Every row comes from one small tree of marks. The marks that hang from a mark follow it in brackets, in the order of their numbers. Every link used is in the known rows. Which tree was each row made from?
Known rows
q994[q249[q589 q811]]: [ 10.8  -2.8 -14.4  23.8  -8.4 -22.0   4.0 -11.9 -12.6 -36.1  -3.9 -33.5
  -2.6  -9.2 -25.5   0.3 -19.4  27.3   4.3 -11.9 -19.6  -2.3  17.2   2.3]
q249[q811[q82 q858]]: [ 17.3 -17.0 -22.2 -11.3 -13.1  -8.7   6.7   9.7   1.8 -49.7  33.3  -7.7
 -11.7  -4.8  24.2  -4.6   9.2  24.3  -1.9 -10.5   7.8 -12.7   6.2 -11.7]
q589[q565[q994[q249]]]: [ -5.9  -9.0   9.4  -5.2   7.3 -21.2   3.1   4.8   2.6 -14.8 -21.1 -19.2
  -1.4   6.2  15.2   8.0  14.8  14.8   3.3  12.9  -1.1   7.3  18.1  19.5]
q589[q170 q565[q994[q249]]]: [-13.4   1.2  24.2  -9.8  12.8 -22.6 -11.0   9.5  13.6 -12.0 -40.1 -11.0
  -7.5  -1.0  17.4  27.3  31.4   1.4  24.2   4.1  -3.9  10.8  13.1   8.2]
q565[q994[q249[q811]]]: [ -5.1 -16.4  -7.8  20.0   3.4 -11.6   7.9   2.4  -3.9 -44.1   3.5 -39.3
  16.5  -8.3   6.3  -4.2  -6.7  27.8 -17.0   6.8  21.5  -9.1  22.8  16.9]
q559[q811]: [ 11.4  33.0  -6.2  -7.8  20.3  13.2  11.5 -17.9  12.1  -9.6  11.5  25.8
 -20.8   9.7   4.5  18.0  -6.2  -9.9 -12.8   5.6   9.3   1.6 -10.4 -19.8]
q525[q858]: [ -6.0  23.2 -22.8 -41.1  15.7  16.6  17.4 -15.3   8.4 -20.1   4.9   9.2
 -16.3  20.6  14.4 -24.3  -8.5  15.4 -12.6  -4.6  17.3   9.9 -11.4  -8.1]
q589[q170 q565[q994[q249[q811]]]]: [-10.7   2.0   5.6   6.2   6.6 -33.6  -4.0   4.6   4.5 -28.4 -31.8 -20.9
  -1.3 -23.6  15.1  30.6  22.8   8.2  14.7   5.9   6.9  -4.3  26.6  -1.8]
q249[q589[q565]]: [  6.5  11.9  -2.4 -27.4   4.9  -5.9   5.8 -11.2   2.3   4.8 -25.8  28.9
 -44.2  14.5  -4.5  11.5   9.4   7.7  26.6  -2.8 -36.8  12.1  -0.2 -10.5]
q249[q589[q170] q811]: [ -1.2  13.5  -6.7  -6.8   1.2   2.4   2.6  -2.6   4.6 -27.4 -16.8  17.0
 -33.4  -4.9  -6.6  19.9   0.6   2.7  25.9 -17.8 -16.2  -1.3  -0.9 -27.8]
q565[q994[q249[q589[q170] q811]]]: [-11.0  -5.1   8.0  11.3  -8.5  -8.4  -7.2  16.7  -0.8 -23.0 -20.6 -33.1
   2.3  -9.3  -6.6  12.0  -4.3  14.7  14.1  -3.5  -9.0   2.1  13.6   9.4]
q811[q170[q589]]: [ -2.1  10.8  -2.2  14.4   9.6  24.8  12.5 -13.0   5.0  24.5  12.3  45.2
   9.6  -1.8 -11.9 -20.0 -14.1 -34.3  -6.6  -3.2   3.6  -5.3 -15.6  -9.3]
q559[q811[q170]]: [ -0.6  38.3  -3.3  15.3  20.3  22.0  13.0 -24.6  16.2  14.4  34.7  31.2
  -8.2  14.8 -18.8  14.0 -21.8 -30.3 -17.4   1.1  10.8   0.8 -23.1 -33.0]
q559[q811[q82 q170[q589]]]: [ 15.7  24.1 -19.4  14.5   0.5  21.5  20.7   2.0   7.7  36.9  42.1  67.9
   6.2 -16.0   2.0 -11.4 -13.4 -50.6  -0.5   2.4   1.3  -0.9 -18.9 -13.9]
q811[q858]: [ 10.6   2.4  12.8 -21.8   4.7   7.3  -9.8   0.3   6.4 -23.3   8.7 -13.0
 -10.6  25.6  11.6   0.3   6.0  18.7 -16.2  -1.6   7.6  -3.8 -10.6  -8.2]
q589[q170 q565[q994]]: [-17.9   7.6  16.9 -34.7  17.4   3.0  -1.0  11.9  21.3  -1.3 -35.0  30.9
 -28.9   8.3  31.5  27.0  33.8  -7.6  24.9   7.3  -0.1   7.0   0.8  -6.9]
q811[q82 q170[q589]]: [  2.6  -5.6 -15.5   5.9  -4.1  18.4  22.7   3.8   8.6  15.0  36.2  59.4
   2.2 -13.1   4.2 -29.7   0.3 -33.5  16.0 -13.1  -3.9  -0.7 -11.3  -1.0]
q170[q589[q565]]: [ 12.9  10.7  -5.9 -16.1  13.1  -5.6   7.7  -8.7  -1.6  13.3 -32.8  51.7
 -16.6 -12.2  16.1  -0.4  18.9 -16.1   9.9   9.2  -8.2   0.1   6.2  -0.9]
q837[q858]: [ 16.1  15.0  -6.0 -17.1  17.3  10.0  13.4  -8.1  14.8 -52.2  -6.9  11.0
 -20.0  14.8  37.8  11.6  12.7  22.6   5.6 -13.9 -11.4 -14.9 -17.5 -10.1]
q170[q589[q565[q994]]]: [ -1.7  -0.1   3.4 -16.9   7.6   8.3   6.3  15.1   0.4  21.6 -31.6  43.9
  -1.9  -5.0  28.8  -5.0  17.5 -14.4   2.3  25.6   1.6  -0.8   5.2  16.6]
q249[q589[q170 q565[q994]] q811]: [-14.1  10.6   1.6 -16.5  -0.3  -4.7   1.4  14.2   5.4   0.7 -35.9  21.8
 -30.7  -4.8  11.0  30.0  14.7   1.3  29.1   7.8 -18.4   1.7   7.1 -15.4]
q565[q994[q170[q589] q249[q811]]]: [ -9.9 -29.8   1.6  14.4   1.2   6.6 -14.8  -9.7 -22.9  10.9 -19.7 -34.1
  58.3 -14.3  -6.9 -29.7 -12.1   5.8 -20.2   6.5  28.0  -8.0  16.1  32.0]
q994[q249[q589]]: [  9.7  -2.0   3.7   2.5  -3.2 -10.1  -2.3 -10.2  -4.0 -20.1  -8.0 -22.7
  -9.8  10.0 -22.3  -5.0  -9.0  18.3  12.4 -13.5 -28.0  11.7   4.8  12.0]
q559[q811 q837[q858]]: [ 30.4  44.7  -7.1   1.8  10.2  12.6  17.4  19.1   7.9   2.6  -4.4  30.1
 -38.5  -8.0  36.4  35.1  11.4  -2.3 -25.2  12.0   9.0 -18.4 -35.2 -14.7]

Which tree is each row?
[-21.1 -26.8  21.4 -18.4  -4.4  17.0 -21.7  -7.6  -9.3  15.9 -19.9 -48.4
  24.1  31.6 -25.7 -20.5 -15.7  19.4   7.0 -10.4  -9.7  22.1  -4.0  36.0]  q565[q994[q170 q249[q589]]]
[ -2.2  -3.4   5.7 -29.4  14.7   8.3 -10.9 -32.3  -9.3  39.4 -39.0  36.0
   4.0   2.4  -0.3  -7.5  14.5 -17.2  13.0  -2.8  -1.1   8.9  -2.8   3.0]  q994[q170[q589[q565]]]
[ 15.7  22.1   2.0   9.7 -17.9  14.3   7.2  32.2  10.2  43.5  57.5  25.7
 -24.3  -7.2   2.7  11.1   1.7 -28.9 -31.8   8.9  18.6  -3.3 -36.1 -17.0]  q559[q811[q82 q170 q858] q837]
[  2.2  13.8  16.6  -9.8   0.2 -30.3 -15.1  -5.4   4.1  -3.3 -46.3  -3.3
 -32.2  -2.4 -13.3  33.6  21.9   0.9  44.7 -15.1 -43.0  19.0   8.4  -6.1]  q994[q249[q589[q170 q565]]]
[ -9.8   1.9  11.5  25.7   3.5  -7.1   1.7   5.3  -2.9  39.0 -11.0   9.7
  31.1 -12.4  -5.1 -12.5  -1.0 -24.6  -4.8  19.2  -1.7  -0.4   6.4  19.3]  q811[q170[q589[q565[q994[q249]]]]]
[-24.4 -16.2  14.5 -42.3  16.8  15.7  -9.5 -17.2   2.0  21.5 -26.1   4.3
  -3.3  30.7  10.5   0.4  17.7   3.9   7.1   2.4  10.1  13.9  -2.7   9.3]  q589[q565[q994[q170]]]
[ 19.7  14.7 -19.2  -9.6  -4.5  10.5  25.9  25.8  11.4  10.3  26.8  49.2
 -51.5 -19.0  19.8  13.1  18.2 -15.9  -9.9   5.8  15.6   5.2 -17.2  -4.1]  q559[q811[q82] q837]
[-19.5 -22.2  14.6 -26.2   9.1  43.3 -11.5  -5.7  -4.6  35.2 -18.1  14.7
  30.7  16.8   9.5 -32.9  -3.4 -12.9  -7.3   6.3  21.5   6.2 -11.7  27.1]  q565[q994[q170[q589]]]
[ -2.1  -8.4 -33.0  15.6  -3.7   1.8  29.2 -12.9   9.3 -27.8  56.6  29.4
 -12.0 -11.7  -1.1  -8.5  -7.3  -6.6   8.5 -20.7   5.7  -9.6   0.7 -23.6]  q249[q811[q82 q170]]
[ -5.9 -13.0  12.7  -1.7  -5.6   4.6  -2.8  13.2  -2.5  -7.0 -10.9 -30.3
   4.4  18.0  -7.8 -10.8 -12.0  22.1   4.0   1.8 -18.3  10.2   3.8  29.2]  q565[q994[q249[q589]]]
[-18.5 -22.8  20.7 -20.9  10.6  -6.9 -18.1 -20.7  -5.5  11.5 -29.8 -38.7
  17.4  19.8  -4.3  -3.1  13.7  14.9   6.0  -0.2   6.9  15.5   8.8  26.2]  q589[q565[q994[q170 q249]]]
[ 20.4  38.6  14.0  28.2  -8.8  23.7  -5.5  27.6  -4.0  78.4  21.7  31.2
   2.7 -16.4  -9.0   2.3 -11.9 -45.4 -57.1  29.8  25.9 -12.0 -38.9 -12.9]  q559[q811[q170[q589] q858] q837]
[-10.4 -31.5  17.6   0.3  -6.1  -3.8 -33.2  -4.1 -17.0 -15.1  -1.1 -89.9
  51.5  16.1  -8.8 -11.0 -11.4  34.0 -33.7   3.3  29.9  -5.6   9.3  18.3]  q565[q994[q170 q249[q811[q858]]]]
[-12.1 -27.4  22.0  -2.6   5.1  19.5 -20.1  -5.1 -12.0  27.0 -26.5 -24.9
  52.1   5.0  -5.8 -34.4  -4.0  -4.8  -8.1   4.2  16.7   7.6   1.4  41.4]  q565[q994[q170[q589] q249]]
[  0.0 -15.4 -27.8 -23.7 -18.0  -8.9  22.5  24.6  -1.4  -7.5   2.3  28.3
 -29.0  -6.9  21.8   4.3   9.5  14.8  29.8   6.1 -23.4   1.0  16.1   2.8]  q249[q589[q565[q994]] q811[q82]]
[  0.7 -33.2 -23.5   9.6 -11.3 -15.1  17.7  18.2   0.1 -52.9  24.7 -22.9
  13.6 -20.0  21.0 -11.2   3.6  26.0   5.2  -1.9  12.9  -7.3  24.1  22.2]  q565[q994[q249[q811[q82]]]]
[-14.3  -5.7  -3.2  42.3 -10.6  -2.0   6.4   3.4  -5.9  -2.1  21.0 -36.4
  22.7   1.7 -32.0 -10.5 -37.5   6.3 -10.9  -0.3  -7.6  -3.2   4.2   8.1]  q565[q994[q249[q589 q811[q170]]]]
[ 10.3   9.3  -3.1  28.1  -6.5   7.2  -4.0  -0.8  -9.5  12.2  23.1   2.8
  28.2 -11.7  -9.0 -14.4 -20.4 -13.5 -32.7   8.4  15.6 -24.9  -7.3 -22.4]  q249[q811[q170[q589] q858]]
[  7.6 -15.8  11.7  13.4 -22.0 -11.4 -18.8  25.3 -17.4 -22.1  -0.8 -70.8
  23.3  10.0  -6.7  -7.9 -18.3  38.9 -23.3  12.1  -7.5  -8.5  11.2  17.1]  q565[q994[q249[q589 q811[q858]]]]
[  9.1  17.9  14.9   6.7  -0.9  -1.7 -12.9  -1.9  -2.3  44.8  -0.2  22.1
   7.1   1.1  -1.5  -3.7   4.7 -25.7 -12.5  12.6  -5.5  -7.6 -10.5 -16.7]  q811[q170[q589[q565]] q858]
[  3.0  -7.5   1.6  -9.2 -10.7   9.8   2.3   6.9  13.8  -6.9  55.3   6.4
  -8.2  20.0   3.5 -12.2   0.9  -3.3   2.0 -14.7  -2.2  -0.4 -18.0 -14.4]  q811[q82 q170 q858]
[ 17.3  31.0 -19.2   7.5   1.1   1.3  20.4  -1.1   4.8  50.9  25.5  81.2
  -9.6 -23.3   6.7   7.5   2.0 -55.9  12.5  10.9 -11.3   3.5  -8.3 -22.0]  q559[q811[q82 q170[q589[q565]]]]
[  8.3  39.1  14.4   9.7   8.7  17.5  -7.7  -8.1  10.3  22.1  40.8   0.5
   3.2  25.4 -16.0  14.4 -22.4 -21.5 -37.1   8.7  13.0  -4.5 -28.8 -36.2]  q559[q811[q170 q858]]
[  2.3 -33.4 -19.6  -4.7 -18.3 -11.0  -4.4 -17.7 -16.7 -17.9  11.3 -32.8
  10.9  -5.6 -26.2 -16.6 -12.4  22.9  26.6 -32.3 -19.8  12.5  11.9  14.1]  q994[q170 q249[q589 q811[q82]]]
[  7.7 -11.8  -7.5  12.7   4.5 -26.2 -15.8 -36.9 -27.3  14.4 -38.7 -17.4
  31.1 -30.7 -13.9  -6.9   2.5  -0.8   1.7  -3.3   3.9  -2.5  24.3   8.6]  q994[q170[q589[q565]] q249[q811]]
[  5.1 -15.9 -29.2  35.8  -7.8 -20.4  21.6 -11.3   2.7 -39.3  51.2 -11.2
   8.8 -22.6 -14.0 -10.3 -12.2   3.2   7.9 -24.1   1.5  -6.8  13.4  -8.0]  q994[q249[q811[q82 q170]]]
[ -8.7   2.9   6.6 -32.1   0.1   6.7   6.9  12.5   4.2  14.5 -25.7  21.6
 -28.6  22.7  10.2   5.6   9.0   8.6  17.3  12.5 -26.3  12.6   0.7   5.1]  q249[q589[q565[q994]]]
[  6.3  -7.8 -19.5  10.4 -16.1  -1.4   7.5   4.5   4.7 -25.7  59.9  -0.4
   1.4  -2.0   3.8  -5.8  -6.4   4.2  -8.0 -13.8   9.0 -15.9  -5.2 -27.1]  q249[q811[q82 q170 q858]]
[ 10.6   3.7  18.2  15.7 -14.1 -24.4 -29.0   9.9  -7.6 -30.3 -15.7 -55.3
   1.6  -5.6 -16.9  18.3  -3.3  20.4   6.0 -12.5 -19.2  -3.7   7.6 -10.3]  q994[q249[q589[q170] q811[q858]]]
[ 11.9  -6.6   1.1  -0.6 -16.8  13.9  -0.1  17.6   4.8  22.2  40.3  30.2
  15.2  -2.6   6.5 -30.4  -0.6 -22.1  -3.9  -5.4  -1.4  -6.6 -16.5  -4.8]  q811[q82 q170[q589] q858]
[ 23.0  29.1  11.3  -1.7  -3.6   9.5  -6.1  23.3   3.3  25.4  10.8   5.0
 -30.7   0.2  10.7  22.4   7.1  -4.5 -47.3  23.9  26.6  -5.0 -27.0 -12.8]  q559[q811[q858] q837]
[-17.9  11.3  19.6 -36.1   2.9   7.0  -5.7  19.4  15.2  16.7 -40.8  28.9
 -36.6  15.6  15.3  24.7  22.1  -6.8  39.1   4.3 -28.5  18.4  -5.3  -3.5]  q249[q589[q170 q565[q994]]]
[  2.6   4.7  -0.5  17.7  -3.4 -21.2  -7.1  -6.4  -3.0 -35.5 -21.0 -23.7
 -11.1 -15.9 -18.6  17.9  -1.6  12.7  24.2 -21.6 -19.9   3.1  11.1  -8.2]  q994[q249[q589[q170] q811]]
[-11.7  -1.8  -5.8  36.0   1.9 -24.0   8.8  -8.9  -1.2  -6.7   6.6 -24.6
  16.0 -13.0 -13.0   8.9  -9.0   2.2  -9.3   9.0   7.8  -7.0  18.3  -2.2]  q589[q565[q994[q249[q811[q170]]]]]
[-17.8 -31.2   1.8   4.5   5.2   3.0 -12.6 -20.2 -11.6 -17.3  -3.9 -56.8
  36.6   4.1 -11.0 -14.2 -10.8  23.8 -14.3  -5.0  28.5  -1.1  15.7  21.6]  q565[q994[q170 q249[q811]]]
[-10.9 -47.1 -12.5  -5.0  -9.3  -2.8  -2.4  -3.7  -7.1 -27.2  17.2 -39.3
  32.5  -4.1   3.2 -19.2   0.6  23.6   6.7 -14.3  19.6   3.9  19.1  28.6]  q565[q994[q170 q249[q811[q82]]]]
[ -7.0 -17.6  14.2 -12.3   0.6   2.4 -21.5 -30.2 -12.1   4.3 -14.5 -37.2
   9.2  24.9 -39.5 -13.9 -14.4  19.3  13.7 -26.9 -20.4  22.0  -3.2  17.9]  q994[q170 q249[q589]]
[-15.6  -8.5  -3.7  40.9   3.5  -3.5   8.2  -5.3  -1.3 -20.7  28.0 -35.6
  28.3  -5.3 -15.1  -8.6 -24.0   5.5 -21.7   1.8  20.0 -11.7   9.1   3.6]  q565[q994[q249[q811[q170]]]]
[  8.2  18.2   9.5 -15.8  -8.1 -21.4 -20.8   8.1  -1.3  -5.4 -32.1  -3.8
 -32.8  -0.4   3.2  36.4  17.9   9.0  16.7  -2.1 -27.3  -1.8   3.1 -33.1]  q249[q589[q170 q565] q811[q858]]
[-11.8   6.8 -11.2  25.0   2.6   3.3  17.0   3.6  -5.3  29.2  -1.3  38.5
  15.5 -21.7   7.4  -4.9  -6.3 -29.0 -11.5  23.9  11.2 -15.6   6.7  -6.5]  q249[q811[q170[q589[q565[q994]]]]]
